In the rows, zero is written as 128.
Known rows, with every step that occurs
j-z-g-w-y: [188 120  83  70 139 144  93 108 159 133 125 154 108  82 156 145  68  83
 109 120 126 139 164 156 144  65]
z-y-w-j: [125 139 177  75 164 146 164 121 135 138  93 168 108  90 136 160  93  75
 140 107 117 161 162 117 164 134]
m-y-w-j-z: [148 125 160  79 171 168 181 113 140 152  92 160 140  89 124 163 115  55
 120 129 124 141 168 120 143 142]
r-j: [ 70 136 156 115 129 161 137 109 125 162 133 119 113 127 125 126 104 103
 111 107 127 144 143 102 175 131]
j-z-y-w: [133 140 135  78 161 119 156 123 134 135 102 125 136  73 151 179  79  77
 138 119 149 130 168 141 160  84]
g-w-y: [158 119 135 110 106 174 105 126 159 130 152 157  80 126 160 128 100 110
 113  81 120 179 162 136 151 106]
g-w-y-z-j: [156 142 145  60 117 201 122 110 151 124 173 136  82  62 151 139  57  72
 160  52 117 174 181 133 141 113]
w-y-z: [147 117 165  99 139 171 116 127 132 126 156 150 112  97 173 143  86 128
 145  69 132 109 179 140 128  93]
m-y-z: [131 130 168  97 173 154 125 128 124 137 118 108 148  88 149 126 115 117
 153  87 128 120 172 136 112 116]
y-z: [113 136 154  94 156 163 124 125 118 137 153 117 129  89 144 136 104 118
 144  89 133 105 163 130 124 114]
e-w: [129 124 123 105 112 152 105 156 121 125 122 134 109 133 131 119 121 122
 143 121 140 141 154 125 152 159]
g-w-j: [125 139 144  96 121 187 140 103 153 149 142 166  90 113 110 135 117  86
 112 112 105 192 143 117 155 151]
r-j-z-e-w-y: [138 103 126  82  80 167 131 119 150 164 127 125 142  85 169 161  57  89
 136 113 142 172 170 126 165 109]
r-j-z: [ 75 137 137 104 132 156 151  92 127 172 136 117 133 102 123 157  94  88
 106 125 140 132 146 116 180 106]
r-j-z-y-w: [ 86 144 145  78 159 140 170 104 131 161 108 124 128  72 136 171  74  55
 123 105 144 153 161 122 194  96]
y-w-j-z-e: [153 133 142  63 130 174 181 104 157 170 122 132 156  63 147 189  68  56
 131 136 126 138 156 112 133 126]
z-j: [119 154 144  89 125 148 136 121 128 134 123  94 115 102 124 146  81  90
 152 122 127 132 155 107 152 130]
e-w-j-z: [130 122 128  82 120 167 146 119 130 141 117 170 123  99 105 161 115  86
 134 154 131 148 159 126 165 155]
m-y-w-j-z-e: [169 123 158  65 153 162 184 108 157 168  89 121 175  62 154 177  82  55
 133 133 124 152 169 114 118 130]
m-y-z-e-w: [162 118 146  70 133 159 112 150 133 138 109  85 175  64 168 126  93 113
 184  90 133 155 181 134  93 143]
j-z-e-w: [156 120 102  78  97 139 122 135 141 150 118  92 165  78 149 166  80 105
 150 145 149 140 156 135 130 118]
g-w-y-z: [153 120 145  88 124 194 110 117 150 130 176 161  89  89 164 130  91 104
 133  49 124 162 176 144 132  99]
j-z: [122 134 125 105 135 137 136 112 130 145 133 113 141 104 133 167 102 108
 118 139 145 105 152 135 146  95]
w-y-z-g: [173 116 133  65 173 146  89 131 130 120 128 150 122  77 174 126  63 112
 145  87 125  84 180 145 118  75]
m-y: [134 126 158 119 154 134 123 135 129 136  93 108 141 130 144 125 125 124
 130 116 126 136 162 128 131 123]
e-z-g-w-y: [223 102  94  65 142 152  91 117 146 114 112 136  96  80 135 117  66 101
 111 111 119 144 131 160 145 100]

Rows
[147 121 141  80 100 168 131 136 143 148 109 136 139  95 137 147  94 100
 153 135 120 173 155 111 135 165] -> z-e-w-j
[120 134 147  95 140 159 161  92 133 155 123 154 132  94 113 178 106  90
 112 152 127 128 151 123 157 119] -> w-j-z
[129 138 124  84 124 181 152  84 156 157 146 163 110  86 104 165 109  68
 104 129 116 181 149 129 157 127] -> g-w-j-z
[149 137 112  64 154 163 111 105 152 146 112 166  98  93 112 119  99  71
 113 127  98 165 145 123 142 136] -> z-g-w-j
[100 137 107  74 164 134 127  93 126 167 109 114 142  82 121 144  74  74
 108 144 132 104 147 122 167  86] -> r-j-z-g
[148 137 165  72 133 178 130 119 128 118 152 126 108  69 156 152  56  93
 171  74 126 121 189 129 138 103] -> w-y-z-j
[120 143 159  85 154 123 159  92 132 145  93 146 142  68 123 197  85  93
 130 146 129 153 164 139 168  86] -> w-j-z-y
[140 124  99  69 134 165 112  86 158 157 132 155 102  81 143 135  62  60
  96 103 122 166 160 140 175  74] -> r-j-z-g-w-y
[181 103 114  55 149 156  74 156 123 107 120 165 109  82 167 111  77 107
 164  92 130 104 186 150 125 111] -> e-w-y-z-g
[156 130 136  65 205 129  96 130 120 129  90 107 156  72 148 110  95 102
 152 104 122  94 176 140  99 101] -> m-y-z-g
[131 145 136  74 140 148 152  82 153 146 112 157 120  59 114 184  86  72
 124 126 119 205 158 146 172  96] -> g-w-j-z-y
[151 130 166  83 155 148 127 124 135 154 116  68 185  60 177 140  82 118
 165  88 124 133 176 134  85 105] -> m-y-z-e
[188 124 105  51 162 169 124  94 140 134 102 146 105  65  85 123  83  74
 110 142 102 157 110 138 149 144] -> e-z-g-w-j
[157 104 145  85 120 179  98 151 125 111 148 166 102 100 165 125  98 120
 165  73 135 133 187 143 136 128] -> e-w-y-z
[131 131 144  75 153 176 179 109 140 155 127 168 120  91 123 175 105  57
 116 136 128 126 158 113 158 140] -> y-w-j-z
[145 134  94  76 165 112 110 115 130 140  98 114 150  85 137 153  82  97
 120 157 139  83 152 142 137  79] -> j-z-g
[ 76 144 150  97 147 122 153  88 125 163 106 111 142  74 130 173  75  91
 122 119 141 157 159 133 191  74] -> r-j-z-y
[181 101 132  93  82 153  99 156 150 129 116 130 130 112 190 139  74 128
 156 102 134 159 172 133 130 123] -> z-e-w-y
[114 155 155  68 143 170 140 114 118 130 152  94 124  63 128 145  71  86
 171  94 129 116 167 119 134 127] -> y-z-j
[126 131 164  88 146 182 166 125 138 145 124 174  98 115 125 143 112  73
 122 113 117 137 151 102 155 166] -> y-w-j
[167 123 166  62 172 150 176 114 124 122  86 146 114  64 105 161  79  80
 137 123 123 153 131 133 172 144] -> e-z-y-w-j
[165 116 160  83 123 167 115 123 146 143 151 111 148  66 200 154  53 129
 157  71 130 119 181 136 105  82] -> w-y-z-e
[164 136 117  59 189 154  92 118 140 133 110 117 133  60 141  97  96  81
 145  86 114 146 172 145 101 109] -> m-y-z-g-w
[140 134 143  80 124 153 161  92 149 170 120 116 169  65 140 194  71  94
 126 150 126 141 153 120 132 104] -> w-j-z-e
[ 94 136 135  88 114 151 154  88 143 188 131  77 173  74 149 172  61  87
 116 127 140 146 146 114 153  93] -> r-j-z-e
[163 134 138  48 193 175 116  99 147 142 105 157 125  54 118 108  98  59
 141  94  93 164 169 135 110 133] -> m-y-z-g-w-j
[190 124  82  61 155 146  99 113 138 126 111 104 111  74 106 113  80  93
 112 132 122 136 113 152 141 121] -> e-z-g-w
